Known rows, with every way that one mark hangs from another:
nasid(katuvi zukize): [ 20.9  -1.5   4.3   8.9   9.2 -11.0  -8.1   7.8 -12.0   1.3  -8.0 -22.2
   8.3  16.6 -14.9 -26.7 -12.9 -10.2   1.1 -28.0]
niziv(katuvi(nasid(zukize))): [  1.7   0.0  19.6  -2.2   2.0   4.9  16.8   8.9   3.1  -1.4 -14.4  -7.7
  -3.5  15.0 -26.0  -2.2 -12.6  -1.9   3.8 -27.9]
nasid(zukize): [  9.5  -7.3  -6.5  -6.4   6.8 -10.5 -10.7   6.2  -2.5  -2.3  -5.9  -8.4
  -2.1   4.3 -15.0 -13.3  -9.9 -11.0  -5.0 -19.6]
nilu(funi silis): [ 14.3 -14.6   5.8 -12.9  22.9  10.3  -0.9  -1.1 -13.3  -3.6   4.4   8.8
 -27.3  -2.2  31.0  -4.2  -6.2  23.3 -16.3 -19.4]
laru(katuvi(nasid(nilu(funi silis) zukize))): [ 12.3 -17.4  39.0 -14.7  22.2  18.3   7.7  24.8 -14.4  -0.5  -1.9   2.9
 -31.7  26.3   8.4  -8.7 -11.9  12.4  -2.5 -54.2]
niziv(katuvi(nasid(nilu)) vutar): [-16.8  -9.3  44.1  13.3  -2.8  24.8  46.1   7.8  10.2  18.1 -21.1  -0.1
   7.0   6.4 -14.8  17.5   4.5  37.6  -1.1 -21.3]
meso(nasid(nilu(funi))): [ -0.1 -14.7  20.5   4.8  28.7  32.9  23.2  13.8  -7.8  12.9 -12.4   5.7
  -9.3  -7.3  10.5  13.9   4.0  17.5 -14.6 -47.0]
laru(katuvi(nasid(nilu zukize))): [ -2.0  -2.3  33.3  -3.2   1.4   8.5   8.9  25.7  -0.6   3.1  -5.4  -6.8
  -2.6  28.1 -20.4  -3.6  -6.2 -10.0  12.1 -34.3]
katuvi(nasid(nilu)): [-13.5  -1.4  28.9   3.6   9.4  18.1  20.5  11.3   0.5   5.9  -8.0  -2.5
   8.4   4.7   6.3   9.9   0.2  -4.3  -3.6 -21.1]
zukize(nasid): [-7.7 13.8  8.0 -4.5 -6.6 12.9 18.3 -2.7 -4.6 -4.5 -4.0 14.5 15.9 -4.3
  2.3  6.0  8.3  4.9  8.5  0.2]
meso(nasid): [  0.1  -2.5  -1.6   6.9  12.9   3.8   7.8   7.6   7.8   6.3  -8.3   7.3
 -14.7  -0.9  -3.2   0.1   5.2   8.5  -2.7 -26.0]
katuvi(nasid(nilu(funi) vutar zukize(silis))): [  4.2  -0.3  37.6   2.8  17.1  51.0  11.5  24.8 -14.0  -7.1 -31.6 -21.2
 -11.5   6.3   3.3  -5.1  -5.9  -1.3 -13.8 -71.0]
nasid(katuvi nilu(funi silis) vutar zukize): [ 35.5 -22.3  39.9   3.2  37.9  26.9   2.0   3.5 -35.8  -2.8 -16.3 -14.0
 -27.7  17.8  17.8 -30.7  -3.4  33.5 -11.1 -57.0]
meso(nasid(nilu vutar)): [  2.0 -10.6  28.6  15.3  18.9  30.2  21.1   2.0  -2.6   7.5 -17.8   4.6
 -21.9   2.7  -3.5   2.6  19.5  27.9  -0.2 -37.7]
laru(katuvi(nasid(vutar zukize))): [  5.7  -0.8  28.8   4.2  -4.5  11.1  -2.4   9.9  -1.3 -11.3  -5.6   1.0
 -38.1  31.5 -20.2 -28.9   1.0   0.6  23.1 -34.4]
meso(nasid(nilu zukize)): [  7.0 -12.4   9.4   0.9  24.8   5.3   9.7  18.5   0.2  11.4 -19.9  -6.2
  -2.2   3.1 -19.1  -0.2  -0.7   3.0 -12.2 -50.2]
katuvi(nasid(vutar zukize)): [  4.8  -7.3  18.6   3.5  11.0  11.4  -1.9   2.0  -4.9 -11.2 -16.4  -2.5
 -29.3  14.1  -6.6 -26.4  -1.4  -5.9   0.6 -40.1]
zukize(silis(nilu(funi))): [ -0.6  -3.9  14.1  16.1  -2.8  17.6  -0.8  21.0  -8.3  -2.6 -28.6 -24.4
  -6.0  -8.6  16.2  21.9  -9.8   6.8 -14.4 -28.4]
niziv(katuvi(nasid(zukize)) vutar): [ -2.6 -12.7  20.4   6.3  -0.4   2.7  22.9   9.8  11.6   9.2 -22.1  -4.4
  -9.5  11.4 -29.5  -9.3  -9.2  21.7  -1.6 -35.4]
nasid(katuvi nilu zukize): [ 17.8  -3.4  21.7   9.1  14.9   0.5   3.9  14.2 -16.3   8.4 -14.1 -27.2
  22.2  15.9 -14.7 -14.0  -7.9  -4.6  -3.2 -32.0]

Rows:
[  5.2 -16.1  62.0   0.3  24.3  51.3  39.2  -3.1 -18.0  -1.0 -13.8   9.4
 -37.4  11.9  22.5   8.7   6.7  50.8  -4.1 -40.0]
niziv(katuvi(nasid(nilu(funi silis) vutar)))
[ 16.4 -25.4  41.5  -8.4  37.2  33.7   9.2   7.9 -22.3  -6.3 -18.4   2.9
 -42.6  11.6  23.1 -18.5  -2.3  22.3 -17.9 -64.4]
katuvi(nasid(nilu(funi silis) vutar zukize))
[ -6.2  -9.4  60.7   9.5  12.1  58.1  42.3   0.2 -15.1   1.3 -17.5   3.8
 -18.9   7.6   5.2  12.0   9.1  34.2   3.2 -35.2]
niziv(katuvi(nasid(nilu(funi) vutar)))
[ -5.8 -16.5  37.4   6.8   3.9  14.2  34.9  15.6   7.1  16.5 -27.0  -9.2
   5.0  10.1 -29.3   3.8  -5.7  27.2  -6.6 -40.2]
niziv(katuvi(nasid(nilu zukize)) vutar)
[  5.9  24.3  51.9  17.8   4.9  67.8  35.3  12.5 -29.9  -3.9 -28.3 -14.6
  22.4   5.2  15.4   3.1  12.6  22.6   7.5 -45.4]
zukize(nasid(katuvi nilu(funi) vutar) silis)
[ 13.8 -11.9  43.3  27.9  33.7  46.4  25.9   5.6 -23.3   9.5 -18.8  -4.6
 -23.1   8.0  13.8 -11.8  14.3  33.8  -2.4 -61.4]
meso(nasid(katuvi nilu(funi) vutar))
[ -5.0 -24.6  43.1   3.7  15.8  31.4  36.9  16.7  -3.7  15.8 -25.9  -5.2
  -3.5   4.7 -13.6   2.8  -8.0  31.6 -13.9 -55.5]
niziv(katuvi(nasid(nilu(funi) zukize)) vutar)
[  3.9  39.7  16.7  12.9 -12.0  25.1  20.2  15.6  -9.2  -3.7 -16.0 -17.0
  35.5   7.1   0.0   2.7   0.9  -1.6  12.4 -18.9]
zukize(nasid(katuvi) silis)
[ 22.9   1.5  27.1  34.5  -4.8   5.5 -11.0  17.9 -15.8  -7.1 -43.8 -48.0
 -10.7  17.8 -13.1 -16.4  -8.0   6.9   2.6 -46.1]
nasid(katuvi vutar zukize(silis(nilu)))
[ 14.2 -12.0  48.2  -4.6  11.8  14.3   6.0  12.9  -8.4  -6.6  -8.0   1.6
 -43.2  35.8  -4.2 -20.2   1.9  21.9  13.0 -44.1]
laru(katuvi(nasid(nilu(silis) vutar zukize)))
[ 11.0 -18.6  23.9 -12.3  28.6  21.2  10.4   4.5 -18.2   4.7  -1.3   4.7
 -14.4  -2.3  30.5   7.7  -2.1  28.0 -20.2 -23.6]
nasid(nilu(funi silis))
[ 27.5  13.4  11.7  24.1  13.0  20.2   0.4  20.6  -5.5  -2.1 -32.0 -28.9
 -18.3  18.4 -21.4 -29.0  -0.7   5.2   3.3 -69.3]
meso(nasid(katuvi vutar zukize(silis)))
[ 12.4  -3.1  38.6  30.9  22.1  29.0  22.8   3.6 -11.7   9.5 -20.6  -8.6
 -12.7  13.5  -2.5 -12.1  17.3  28.3   6.6 -46.0]
meso(nasid(katuvi nilu vutar))
[ 33.9 -13.5  35.6   5.9  25.5   9.6   0.3   0.4 -24.9  -1.3 -17.4 -19.0
 -18.7  23.7   2.6 -31.2  -0.5  28.7  -2.0 -40.7]
nasid(katuvi nilu(silis) vutar zukize)
[ 16.2  -4.8  23.5   6.3  26.7  48.3  11.9  27.0 -11.1   1.9 -35.4 -17.4
 -20.8  -0.1  -6.9  -1.9   3.9  16.8 -16.0 -82.3]
meso(nasid(nilu(funi) vutar zukize(silis)))
[ 15.6 -11.8   4.5   6.2  18.5   8.2  -1.8   3.2  -1.0  -2.9 -19.6   1.3
 -38.1   7.0 -17.3 -25.8   6.9  13.4  -1.1 -51.0]
meso(nasid(vutar zukize))
[  1.2  -8.1  30.8  -6.3  20.2  11.8  17.5   9.0  -3.1   3.5  -5.3   3.7
 -11.3   8.8  21.0   6.6  -1.3  12.7 -10.1 -24.4]
katuvi(nasid(nilu(silis)))
[ 23.4  10.4  29.4  24.6  18.1  31.5  12.4  27.5 -10.3   5.1 -37.6 -35.0
  -2.7  17.5 -21.9 -15.0   3.4  11.1  -0.8 -75.1]
meso(nasid(katuvi nilu vutar zukize(silis)))
[ 24.1  -1.9  25.1  42.1   8.1   9.9  -2.9  24.6  -7.7  -0.3 -49.9 -41.0
 -26.9  16.3 -15.8 -17.6  -2.9  14.8  -0.6 -73.1]
meso(nasid(katuvi vutar zukize(silis(nilu))))
[  0.7  -5.6  46.1   5.9   1.8  22.5   9.1  15.5  -6.0  -3.5 -11.8  -2.8
 -24.0  31.5 -21.1 -15.8   4.6   4.7  18.6 -40.0]
laru(katuvi(nasid(nilu vutar zukize)))
[ 23.8  -3.2  16.9  15.7   9.8   4.1  -8.0  -2.1 -18.2  -5.6 -15.5 -17.8
 -12.3  20.3 -13.6 -39.0  -0.8   5.4   7.6 -32.8]
nasid(katuvi vutar zukize)
[  1.4   1.4  15.3  -2.8  -5.1  -4.2  -3.7  20.0   4.3  -5.2   0.4  -2.3
 -16.3  27.5 -22.0 -17.8  -9.8 -14.8  15.4 -28.9]
laru(katuvi(nasid(zukize)))
[  3.2  -8.0  57.7   2.8  11.2  34.7  35.5  -3.7  -7.3  -0.1 -13.8   4.5
 -29.7  18.0   6.9   6.7  10.2  44.9   5.0 -23.3]
niziv(katuvi(nasid(nilu(silis) vutar)))
[ 15.5   6.3  50.7   9.2  14.2  33.0  29.6  -8.0 -27.0  -3.3 -14.4   4.3
  -2.5  15.5  20.4  -9.8  18.6  42.2  11.5 -22.9]
zukize(nasid(katuvi nilu(silis) vutar))
